Known rows, with every step that occurs
T P H N Y: [ 12  15 -34  24  22 -12  22  10 -13  -9  32   7  20 -24   4 -37   0 -17
  39  16  13   7   2 -10 -11  -7 -26 -15  11  13   5 -25  20  12  -3 -32
  -1   5]
M P D: [  2 -13 -10   0  -2 -30  28 -12  19  28  31  30  31 -33 -32 -18  10   4
   9   7  15  -4   8 -16  22  -6   5  15 -25  10  -3   9   1  22  15 -23
  17  28]
T P M R S: [  7 -38   9  24  13  12  40 -13  17  16  15  -5  26 -46  -5 -42  29 -25
  16  22   7 -23  25  -7  36  16  -9  14  10 -16 -12   6 -12   0  18 -29
   1   2]
H L D P T: [ 27  -8  22   6  10 -39  18  -1   9  13  20  35  17 -34  11  15  16 -20
   3  -3  28 -13  24   5   1  24 -13  12 -16   1   3  24  30  15 -32  -4
  -8  35]
P M: [ -2 -14  -3   3  24 -13   7   0  19   5  14  28  40 -37   3 -17  16   8
   8  13   4 -22  43   0  15   3  -3  16   9  -9  -4  -2  -2 -15  12 -20
  -2  16]
H N T P M: [ 14 -25   8  17  10 -18  15  20  17  -3  21   8  29 -21 -22 -38   7  -2
  12   6 -21  -7  23   4 -15  -6 -26  -1  22  -5   2 -26  20 -10  -8 -45
   0  -7]
L H P T N Y: [ 20  26 -37   6   8 -17  13  18 -20 -20  35  27  24 -35  -3 -22   4  -7
  32   8 -16  -6   1  12   1  -6 -23  15  18  30  25   9  14  40  -1  -6
  -7  19]
N T P H L: [ -2 -13  31  30  27 -21  28  10  18  13  47   3  26 -27  18 -28  15 -32
  33   3  -1   5  34  -6   4   3 -19   3  30   9  24   7  49  14 -27 -18
  12  13]
L D P: [ 35  -1 -10  16  26 -43   7 -18   1   9  -7  12   6 -35   0   3  23  13
   0  10   3 -21  27   1  21  15  27  16 -35   5   6  23   9  -2 -11 -32
  -6  34]
T N Y: [ 10  20 -45   3  20  -6  -6   6   8 -20  21  14  17 -37   4 -23  14  10
  18  10  -6   7  24 -10  10 -11   2   5  13  31   3   9   9  23  18 -36
 -12  23]
Y N T P M R: [-16 -31  31  27  34 -19  27   5  23   8  20  -5  15 -45 -18 -41  15 -18
  17  18 -18 -21  28 -10  24   3  -4  18  25   1   8   6  -6   0  29 -29
  15 -10]
H N: [ 12 -12 -29   2  12 -28  -1  -1   9   4  30  29   9 -26  -2 -29   7   5
   1  17   4   3  13   4  -6  -5 -17  -9 -16  -2  -7  -3   9 -10  21 -45
 -13  14]
P D: [  5   0  -3  -8  19 -27  16  -6  17  14  27  33  35 -31  -9 -25  18  17
   3   6  24  -6  16   1  14  -8  -1   4  -9  13  -9  12  15   2   8 -28
   7  18]
D P T N H: [  9   5 -10  -4  10 -14  28  21  -7  -4   2  24  18 -42 -26   5   7 -10
  31  11 -23 -34   6 -21   6  -9 -11  38   6  19  14   1  17  12 -23 -28
 -15  25]
M R: [ -2 -12  -7  17  22 -20   4 -20  29  10  29  13  20 -44  13 -40  15  -3
   3  20   8 -23  32 -10  30   5  11  17  -9   1  -7  16  -6  10  34 -27
  -1  17]
P D L H N: [ 37   0 -16   4  -5 -40  13   2  17  37  30  26  14 -20 -20 -22  21  30
  -1  22  13   7  -4  36  -3 -19  -3   4 -28  16   6   5  16  19  -6 -26
  -5  18]
P D L: [ 24   2   8  -6   7 -23  15   1  35  40  22  27  31 -27  -9 -18  24  14
 -14   7  19  -3  15  14   6  -3  11  17 -11  14 -11  15  10   9   1 -21
  -3  21]
D P: [ 18   1  -8   3  31 -31  12   0   7   9   3  17  14 -39   0 -20  19  -3
   5  13 -16 -24  24  -1  18  15  12  31 -25  -1   4  19  -1  -4   0 -45
 -13  22]
P D L H N Y: [ 32  20 -33   3  -4 -32   7   8  15  25  35  27  27 -26 -22 -25  14  29
   3  20  23   7  -5  41 -11 -18  -4   6 -15  32   4  -5  21  33  -2 -20
 -11  15]
P T: [  2   4   2  -2  22 -22  19  11   2   3  28  32  31 -33  -1 -16   4  -2
   7  -1   9 -24  30  -3   6   2  -9   6   1   3  -9  -2  18   6   3 -19
   5  25]
D P T: [ 18   7   9  -6  27 -27  24  13  -2   8  13  29  25 -35  -6 -13   9 -13
   8  -1  -7 -35  18  -1   9  14  -6  30 -20   0  -1   7  10   8 -12 -28
  -5  27]
L H P: [ 21   0 -30  15  23 -41  12  -9  -4   2  20  23  16 -37   5 -33  16  -1
  15  27 -12 -12  17  18  17   6   0  26 -13  -2  26  28   4   4  12 -19
  -9  13]
D L H P T: [ 38   5   0   3   5 -34  20  14   1  26  25  26  22 -25   1 -21  12 -14
   0  11  -7 -20  13  30   4  10  -6  37  -7   4  16  19   9  23 -10   4
 -10  25]
R M P H: [ -8 -15 -10  31  25 -18  24 -15 -10  27  53  23  35 -28 -19 -10  10 -26
  30   2  12  -1  38 -32  36  17  26  21 -30 -14  17  -7  13  15   8  -6
   4  34]
Y N: [ -8  -1 -14  -2  40 -36  13  -3  -1   7  18  27  -7 -39   0 -18  13   2
  11  22  -1  -4  21  -5  20   1   2   5 -13   4   4  20  -2 -13  38 -32
  -6  18]
H P M: [  6 -19  -3  -3  14 -17   5  -7  19   7  19  30  41 -40  -1 -32  14 -18
  12  20   1 -17  24  11   1  20 -18  24  11 -19  -2   6  -9 -21  17 -12
 -17   1]
D P H: [  9   5   1  15  43 -25  21  -7  -6  18  16  16  22 -38   7 -17  16 -14
  31  11  -2 -26  16  -2  22   8  10  27 -25   4  10   1  14  -4 -13 -31
  -1  31]
M P: [  3 -19 -25  14   7 -29  16  -7  15  16  23  17  17 -37 -12 -17   6  -6
  12  12  -5  -8  27 -24  29   5  12  15 -23   2   6   8  -7  19  23 -25
   5  34]
N T P: [ 16  -4   9  20  25 -26  19  16  15  -4  11  -4  19 -22  -3 -33  15   0
   5   2 -31 -13  37  -9   8  -1   5  10  15  13   9   8  25   4  -6 -47
  10   9]
L D P M: [ 27 -10   5  11  23 -32   6 -13  10   9 -13  17  27 -40  -9   3  22   8
   5  10   7 -31  34   6  19  20  19  24 -21  -5   6   8   0 -13 -15 -21
  -8  26]
N T P D: [ 18  -1  19   8  17 -27  31  13  16   9  22   8  36 -23 -24 -37  22  11
   6  -6  -7  -8  19  -3   3 -10  -1   3  13  16   3   8  34  10 -14 -41
  21   5]
N H P M R: [-14 -27  -3  16   6 -11  11 -21  36   9  21  22  48 -63 -13 -34   5 -33
  24  40  13 -49  18  -3  10  14 -18  46  22 -12   3   1 -16 -14  32   2
 -21  -9]
M P T N H L: [-13 -23 -11   2 -21 -11  35  13  16   9  40  35  21 -40 -23  10  -2 -34
  37   9   6  -4  16 -41   8 -11 -34  20  19  17  17   7  18  41  -1   0
  -9  30]
D P H N: [ 16  -1  -9  11  30 -31  14  -7 -10  19  25  23  11 -34  -5 -21   8 -15
  29  18   1  -9  -3   6  -1   0 -13  11 -32  -1   8 -17  15  -6 -10 -44
 -11  19]

Rows
[ 17 -15  -4  14  14 -40   1 -18  28   8  24  28  15 -33  27   4  18   1
  -2   9  38   7  40  -1  12  14  -2 -10  -7   6   5  29  24   5   0  -9
  -8  30] : H L D
[ -2  -1   6  16  27 -21   6  -4  -2  14  49  20  27 -25 -11 -35  -5  -3
  30  10  -1  -4  10  11 -12 -12 -14  -8  -5  14   5 -34  46  -7  -7 -33
   1  26] : P H N T
[ 22 -14  -1  -1  -9 -26  26  -7  35  51  25  18  29 -28 -32 -11  19   0
  -6   5  13   0   8  -8  16   0  15  25 -26  17  -3  12  -5  30   7 -13
   8  34] : M P D L
[ 24 -24   3  23   8 -21   9 -13  37  38  24  11  34 -44   3 -39  27 -16
   3  34  -3 -28  22  31  22  16   4  53   0  -5  15  18 -28  17  19   7
 -13   5] : D L H P M R
[ 24 -15  -6  16  12 -26  13  16   9  -1  22   4  10 -20 -13 -43   7  -1
   3   7 -26   4  18  -3 -16  -7 -21  -9   9   9   2  -7  28   0  -5 -55
   0   0] : H N T P
[ 10   1  -7  -6  14 -11  17  20  -3  -5  28  27  20 -26  -3 -12  10   3
  15  -3  -7  -2  22 -13   6 -14 -12   1  11  14  -4   5  15  19   5 -29
   8  32] : P T N
[ 34  21 -46  17   3 -29  -7   9  10  10  23  15  11 -27  -3 -23   6  21
   2  28  -3   2  12  33  -5  -9   1  11 -18  29  13  -5   9  30   7 -24
 -24  21] : D L H N Y
[ 37  -2 -28  18   8 -38   0   4   8  22  21  14   2 -22   0 -20  16  20
  -4  27  -8   2  14  23   3 -12   3  11 -28   7  11   5   4  16   3 -31
 -14  23] : D L H N
[ 10 -20  -5  14  20 -12  23  14  15  -5   3   8  31 -30   2 -26  23  -2
  10  12 -10 -17  43 -16  16   3  -6  11  19 -17   3   4  -7 -11   3 -32
   5   2] : T P M
[  7   2  21  31  39 -17  29  10  -1   6  27  -6  27 -24  -2 -33  10 -12
  32   3 -17 -15  32 -10  12  -9   6   7  16  13  17 -11  40   8 -20 -31
  19  22] : N T P H
[ 19  -2 -40  18  17 -41   6  -3  -5   1  28  23   5 -26  -3 -25  12  23
   9  26  -6  -2  15  15   9 -15  -7  -5 -26   0  18   2  12   6  11 -39
  -7  18] : L H N
[ 11  -2   0 -12   9 -26  16   9   0   4  31  41  31 -35   0 -29   2 -24
  10   6   3 -20  10   4  -9  16 -29  16   4  -6  -5   8  11  -2   8  -9
  -9  15] : H P T
[  2  -4 -14  11  24 -20   8 -10  -4  13  40  31  22 -26   2 -29   3  -8
  27  20  18   0   8   3  -3 -11 -17 -15 -14   2  -1 -22  26  -9   4 -30
  -2  23] : P H N
[ 19 -13   6  35  20 -30  27 -14   7  10  22   8  13 -22  31  -3  25 -23
  25  10  35  14  32 -15  15  10  -7 -17   7   6  19  18  33  13 -24  -6
  11  26] : T P H L D
[ 14  -1 -19  22  21 -41   2   2  -2   2  35  18  14 -26 -19 -28   3  26
  13  15 -23  -8  18  27   0 -19  -2   2 -16  17  23  -8  35   9  -2 -41
   1  20] : L H N T
[ -3   7 -15  -5   5 -11  22  16   0 -10  17  29  24 -34 -18   3   2   1
  26   9  -4 -24  20 -27   1 -25 -16  15  25  20   4  -3  23  12  -3 -19
  -6  28] : P T N H
[ 21   3   1 -11 -11 -27  23  -6  32  39  15  33  40 -38 -28 -22  14 -12
   5  25  16 -19  -5  13 -13  -1 -10  39   6  15   1  20  12  -6   1  -2
 -28   6] : N H P D L
[-13   2   9   7  41 -37   6   5   2   7  30  21   7 -37 -14 -23   7   5
  11  15 -17  -9  23   4  12  -1   6   9   1  20  10   9  23  -9  26 -35
  -1  17] : Y N T
[ 31  -1 -10  22  27 -41  11 -23 -15  17  14  21  11 -30  -6  -4  11  -5
  24  14  20  -5   0   9   2   6   3  -6 -41   4   7 -11  25  -9 -21 -32
  -6  37] : L D P H N
[  3  -8   7  14  37 -37  24  20   0   0  15   3  -5 -31 -14 -31  12  -4
  13  11 -31  -3  25 -11  12  -1  -1   6  14  17  18  19  16  -8  16 -45
   4   3] : Y N T P
[  6  21 -27  -8  12   0   9  26  -5 -20  32  27  30 -33  -3 -14   1   2
  21  -5  -1  -5  19 -10   1  -9 -16   4  21  31  -4  -5  19  29   2 -23
  -2  29] : P T N Y
[  8 -32  16  12  23   3  29 -21  16  28  14   8  28 -60 -14 -33  25 -24
  19  24   1 -36  10  13  37  33  -2  41 -19 -14  -8   8 -13  -9  14 -31
 -18  13] : D P M R S
[ 17  -9  -1  14   8 -44  12 -22  22  13  -3  24  11 -47   4  22  15 -11
  13  22  22 -23  26  -8   9  17   2  27 -11  11  23  28  24  -1 -20  -8
 -30  23] : N H L D P
[ 21 -19  -3  35  16 -32  20  19   4  -6  19   0  25 -19 -23 -33  12  14
  18  18 -34 -11  23  15  -1 -19 -17   6  13  -3  24 -16  21   6 -15 -41
   9  -5] : L H N T P M
[  5   1 -11 -12   2 -29  24 -13  16  15  23  40  41 -44 -25 -24   9 -12
  19  27  24 -24  -6   3  -5  -3 -20  27  10   6   3  12  19 -13   9 -10
 -17   5] : N H P D
[ 41  -9  16   3  -9 -24  23  22  30  30  29   8  21 -14 -35 -37  22   4
 -11   1  -7  14  -1  18 -27 -13 -19   0   5  21  -6  -4  33  11 -19 -46
   1   3] : H N T P D L
[ -6 -29 -10  13  -2   1  10 -15  31   3  19  19  36 -58 -14 -34  12 -28
  32  36  -4 -27  11 -15  11  -1 -24  40  34  -3   9   6 -15  -3  30 -11
 -20  -6] : T N H P M R
[ 30  -7 -18  33  14 -42  18  13  -6  -4  25  -1   5 -15 -17 -38  13  17
  15  15 -40  -3  18   7  -1 -17  -8  -3  -2  10  26   0  31  15 -12 -51
   9   4] : L H N T P
[ 25   7   6  25  38 -39  14 -25 -10  19   1  11  18 -36   2   8  19  -2
  27   9  15 -21  20  -1  25  10  27  11 -37  10  14   2  23   2 -24 -19
   2  47] : L D P H
[ 30   9  -3   9   9 -37  21   3  21  38  20  19  24 -24  -9 -13  30  31
  -5  19  10  -7  18  26  16 -13  21  26 -22  20  14  21  16  25  -6 -15
   8  26] : P D L H
[  0 -28   2  39  11 -32  22 -31   2  34  63  28  30 -29  -1  15  13 -37
  26   1  47  19  42 -25  32  29  19   5 -30 -10  20  11  29  26  -8  16
   3  43] : R M P H L D
[-12  -9   8  12  27 -20  16  -9  19  18  49  29  28 -33  30 -16  13 -23
  26  14  30   5  31   0  13   9 -18   3   6   2  11   9  29   6   0  -5
  -1  26] : P H L
[ 29  -4  -5  24   6 -43  31  11   2   8  34   9  19 -16 -36 -37  16  22
  13   8 -12   4  -1  19  -6 -28 -17  -5  -5  18  20  -3  44  20 -21 -47
  20   1] : L H N T P D
[ 31  -1   4 -13  -3 -24  17  -4  31  41  24  31  30 -31  -9 -35  25 -10
  -8  11  17   2  -5  25  -8  14  -7  25 -10   7 -11  22   4   1   6 -13
 -14  11] : H P D L
[  1   1 -27   8  15 -15   8   2  12  -9   4  16  11 -37 -14  -5  12   8
  24  24 -14 -15  24 -27  13 -23   4  16  15  20  15  10  11   2  12 -35
 -14  20] : T N H
[-14 -11 -12   7   9 -26  14  -2  32   4  27  32  23 -45  13  -4   9 -14
  19  28  17 -15  35  -9   5  -2 -20  18  16   4  15  18  21  -4   8 -12
 -25  10] : N H L
[  2 -41   7   9   8   6  21 -26  17  27  34  20  38 -55  -7 -50  22 -39
  19  30  18 -22   4  17  20  32 -22  29   3 -19 -12  12 -12 -15  35 -12
 -20   3] : H P M R S
[  3 -23  -6  16  20   0  23 -30  14  24  33   8  17 -50   1 -40  23 -14
  11  23  17 -19  14   2  37  15   1  14 -18   4 -14  15   4   5  35 -31
  -8  25] : M R S
[ -5 -19  20  14  37 -23  24  22   5  -2  11   5  15 -33 -21 -27  16  -7
  20  10 -27 -14  31  -7  10   0  -6  14  28   2  15   3   8 -16  13 -37
   8  -4] : Y N T P M
[ 15  17 -31 -13   3  -3   8  19  -6 -17  36  33  29 -37  -2 -29   0 -24
  25   0   0  -1   2   1 -14   5 -32  13  24  21  -2   6  13  22   6 -14
 -13  17] : H P T N Y
[ 19  -1  -5   5  14 -26  35   6  14   7  14  17  26 -24 -11 -31  26   7
   2   3   9  -1  19 -11   6  -7  -4  -3   3   4  -3  17  14  10  -1 -37
  16   6] : T P D
[ 28  -6 -12  18  -8 -40  29  -5  19  50  23  13  22 -27 -31  -9  21  16
   4  16   2  -4  11   6  28 -11  29  32 -39  19  21  15  -4  48   0 -11
  13  40] : M P D L H
[ 38  -4   7   1   2 -19  34  15  32  33  10   7  22 -17  -8 -26  32   3
 -11   1   6   3  16  -2   4  -1   4  15   2  10 -10  21   6  14  -9 -28
   7   8] : T P D L
[ 12 -13   3   2  30 -17  12   4  13  10   1  20  36 -43  -7 -17  19  -5
  14  12 -12 -35  29   5  17  17   4  38 -11 -14   2   2  -9 -15  -4 -34
 -10  12] : D P M
